What can hang from each mark:
sinilan: zuri
suvat: noso zuri
tavu: fesi suvat zuri
fesi: tavu zuri
zuri: fesi noso sinilan suvat tavu
noso: zuri

Each row was made from one small tree. The marks that hang from a mark follow it in brackets, in alphabetical order. Every link used is in the known rows. Write each row's tree.
In the rows, zero is written as 128.
Known rows:
zuri[suvat[noso] tavu]: [ 88 137 135 115  87 114 175 103 104  66 109 142 170 128 133 140 155  79
 139 129  66 138 142 148]
tavu[fesi zuri[sinilan suvat[noso]]]: [126 147 123 122  86 112 181  96  90 100 129 179 163 107 147 113 149 126
 143 110  68 132 143 159]
fesi[tavu zuri]: [121 115 114 114 114 113 190 132 121  65 150 164 127  89  73 158 139  73
 129 109  98 168 113 163]
sinilan[zuri[suvat[noso] tavu]]: [ 87 111 143  96  95 100 174 112 104  80  99 141 169 117 115 148 157  95
 125 144  72 138 173 151]
zuri[noso]: [136 143 126 114  88 129 143 142 105  54 137 141 130 120 103 142 147 100
 145 120  82 139 146 139]
tavu[zuri]: [155 105 113 136  98 138 171 130 115  88 146 144 131  96  93 146 143 121
 146 123  83 132 145 156]
noso[zuri]: [133 111 128 122 103 120 157 135 120  96 146 141 136 105 107 167 133  88
 139 129 106 143 143 142]
fesi[tavu[suvat] zuri[noso sinilan]]: [142 151  97  88 102  96 200 138  93  71 172 170 154  84 108 153 140  83
 115  98  93 164 136 146]
tavu[fesi suvat[zuri]]: [159 156 114 134  94 133 192 116  99  91 125 169 148 101 114 141 131 107
 137 130  59 147 122 163]
noso[zuri[sinilan suvat tavu[fesi]]]: [ 89 172 150 106  76 112 170  92  93 121 153 163 178 128 117 150 141  72
 116 113  95 178 144 146]
noso[zuri[fesi[tavu] suvat]]: [103 100 136 128  91 102 169 122 141  73 140 138 154 100 101 171 114  76
 137 107 105 172 135 144]
sinilan[zuri[fesi[tavu]]]: [120  93 135 145 105 108 171 139 131  67 113 123 128 102  81 173 149  98
 130 126 107 169 150 164]
noso[zuri[fesi suvat tavu]]: [ 98 134 146 121  86 106 154  98 119  77 140 122 172 127  95 178 134  80
 129 121  95 169 153 134]
fesi[tavu zuri[sinilan suvat[noso]]]: [ 96 121 119  93 106  79 206 122 102  71 142 187 163  81 130 140 146  70
 126 107  89 163 127 156]
fesi[zuri[noso sinilan suvat tavu]]: [102 178 134  68  85  98 169 117  76  63 172 170 175 109  87 149 157  77
 108 103  79 178 155 133]
sinilan[zuri[fesi]]: [137 115 141 146 107 109 150 141 114  61 116 111 134 115  77 173 154 117
 129 143  94 158 161 157]
noso[zuri[fesi sinilan suvat tavu]]: [ 93 152 149 121  83  95 163 104  98  97 153 131 181 125 113 180 156  73
 119 116 109 182 156 134]
zuri[tavu]: [108 147 133 135  92 132 167 115 103  80 132 128 146 132  99 158 163  75
 132 128  87 157 133 153]
sinilan[zuri[noso]]: [140 117 137  98  97 117 144 153 103  65 125 139 128 105  88 152 147 115
 132 134  88 141 176 143]
suvat[noso[zuri[fesi[tavu] sinilan]]]: [112 106 125 142  99  88 181 120 121 103 123 136 142 102 164 175 158  75
 140 115 131 156 132 145]
sinilan[zuri]: [134 105 136 122 111 114 163 150 110  79 122 134 135 107  85 157 151 109
 130 146  93 146 165 160]
fesi[tavu zuri[suvat]]: [102 115 120  95 106 103 193 128 121  53 153 176 150  85  72 148 125  74
 126 104  81 174 122 162]
tavu[zuri[fesi]]: [160 117 117 162  96 129 161 119 118  71 140 124 132 106  87 162 148 128
 145 119  89 142 144 152]
fesi[tavu zuri[noso sinilan suvat]]: [107 144 123  70  90  92 184 136  97  59 169 186 156  86  94 141 137  75
 119  89  90 180 141 143]
noso[zuri[fesi sinilan tavu]]: [112 152 142 139  91 107 162 108 100 108 149 117 158 127 120 190 169  73
 120 121 124 179 150 137]
sinilan[zuri[fesi[tavu[suvat[noso]]]]]: [135  91 112 142 113  92 192 127 123  68  93 119 150  97 131 168 144 110
 131 132  88 137 153 160]

Which tree is each row?
[157 140 110 144  99  96 200 123  88  84 113 151 163  91 168 163 167 106
 138 138  80 140 144 150]
tavu[suvat[noso zuri[fesi sinilan]]]
[130 127 123 138 104 100 182 104 103  75  93 103 168 125 122 177 163 110
 121 149  75 135 169 150]
sinilan[zuri[fesi tavu[suvat[noso]]]]
[135 123 113 142  97  92 193 124 115 107 155 126 165  96 132 184 136  81
 122 110 122 169 139 144]
noso[zuri[fesi[tavu[suvat]] sinilan]]
[ 92 149 157 108  85 119 165 102 101  86 118 148 166 132  78 141 141  99
 115 129  68 169 160 161]
sinilan[zuri[suvat tavu[fesi]]]
[178 143  95 107  86 119 180 133  85  96 170 152 159  92 124 140 145 133
 131 108  79 128 170 133]
tavu[suvat zuri[noso sinilan]]
[123 146 125 124 100 112 187  94  96 100  91 134 163 127 133 147 153 109
 121 143  63 132 156 164]
sinilan[zuri[tavu[fesi suvat[noso]]]]
[165 153  97 140  96 115 197  97  86 114 132 160 163 103 158 129 152 135
 137 118  69 119 139 159]
tavu[fesi suvat[noso] zuri[sinilan]]
[110 173 134 113  75 125 157 123  81  83 149 138 150 130 119 154 177  76
 125 113  98 161 154 135]
zuri[noso sinilan tavu]
[131 131 127 124  75 113 180 141 107  74 131 162 124  88 126 159 165  81
 139 102 107 177 139 140]
suvat[zuri[fesi[tavu] noso sinilan]]
[118 129 121  95 112  92 177 120 102  45 130 175 162  94 106 141 138  98
 137 125  64 140 134 151]
fesi[zuri[suvat[noso]]]
[139 187 109  80  97 103 186 118  72  77 173 155 173 108  98 163 160  83
 106 110  80 163 153 134]
fesi[zuri[noso sinilan tavu[suvat]]]
[109 107 141 101  82 102 154 138 124  40 118 137 147 102  79 154 125 105
 131 111  87 167 170 143]
sinilan[zuri[fesi[tavu] noso suvat]]
[139 120 103 123  93 113 226 138 100 109 146 175 154  72 140 154 149  75
 125 116  93 162 132 159]
fesi[tavu[suvat[zuri[sinilan]]]]
[174 105  88 133 105 120 194 114 111  91 125 144 154  92 141 139 142 133
 150 131  63 100 148 150]
tavu[suvat[noso] zuri]
[149 182 106 122 114  91 197 102  76  85 137 177 168 105 138 142 151 107
 120 120  70 143 122 164]
tavu[fesi[zuri[sinilan]] suvat[noso]]
[142 135 120  90  76 116 164 129  92  82 167 166 158  93 112 127 143 123
 136 101  79 141 171 131]
tavu[zuri[noso sinilan suvat]]
[109 180 142 132  81 134 191 102  82 118 129 173 146 122 124 147 177  71
 124 122  88 179 127 162]
suvat[zuri[sinilan tavu[fesi]]]
[186 151 100 131  85 115 171 125  91  76 160 129 160 100 118 157 150 142
 132 108  84 140 166 132]
tavu[suvat zuri[fesi noso sinilan]]
[127 166 105 105 112  91 208 102  74  89 145 157 180 105 135 161 173  80
 111 130  77 149 138 149]
fesi[zuri[sinilan tavu[suvat[noso]]]]
[126 179 132  82  89 115 149 115  97  38 148 184 151 113  69 126 118 107
 129 100  57 160 134 148]
tavu[fesi[zuri[noso suvat]]]
[125 185 121 141  90 135 181  91  98  87 130 135 166 143 107 147 146  90
 124 124  62 154 126 163]
zuri[tavu[fesi suvat]]
[131 115 114 113  90 103 186 116  94  95 139 167 167  91 147 125 153 119
 142 119  75 127 158 149]
tavu[zuri[sinilan suvat[noso]]]
[114  98 138 101 105  92 167 132 109  66  99 150 161  99 118 139 143 116
 137 145  69 130 170 153]
sinilan[zuri[suvat[noso]]]
[116 130 136 143  95 100 157 116 110  34 105 133 163 119 130 149 144 105
 152 127  71 137 142 148]
zuri[fesi suvat[noso]]
[113 127 146 141 101 114 157 118 109  72 114 105 145 130  74 179 168 101
 120 139  95 167 162 155]
sinilan[zuri[fesi tavu]]
[ 92 141 127  89 104  99 184 100  96  59 126 164 174 109 105 149 152  78
 130 126  64 151 137 151]
fesi[zuri[suvat[noso] tavu]]
[154 174 116 135  90 120 201 118  80 108 137 178 158  98 135 142 149 103
 127 126  73 159 132 164]
tavu[fesi suvat[zuri[sinilan]]]
[172 161 103 143  93 127 193 107  84 117 160 159 159 104 122 134 143 130
 127 112  75 140 144 164]
tavu[fesi suvat zuri[sinilan]]
[155 132 119 160  95 117 168 120 101  91 153 131 142 105 104 162 168 124
 136 117 102 154 149 150]
tavu[zuri[fesi sinilan]]
[165 184 116 105  75 122 185 124  74  94 141 182 154 100 137 134 145 108
 130 116  68 150 142 147]
tavu[fesi suvat[zuri[noso sinilan]]]
[146 160 110 146 101 120 179 103  98  76 107 148 155 125 148 132 136 111
 143 131  58 122 124 162]
tavu[fesi suvat[noso]]
[126 119 142  79  88 108 146 146 104  55 128 151 154 102  81 140 130 117
 130 127  72 145 188 140]
sinilan[zuri[noso suvat]]
[144 156 113 125 103  98 185 105  89 124 126 158 169 110 174 150 143 103
 131 126  91 131 139 149]
tavu[fesi suvat[noso[zuri[sinilan]]]]
[ 99 159 137 123  87 111 174  88  93 130 121 154 156 135 161 155 168  74
 130 122 107 152 133 148]
suvat[noso[zuri[sinilan tavu[fesi]]]]
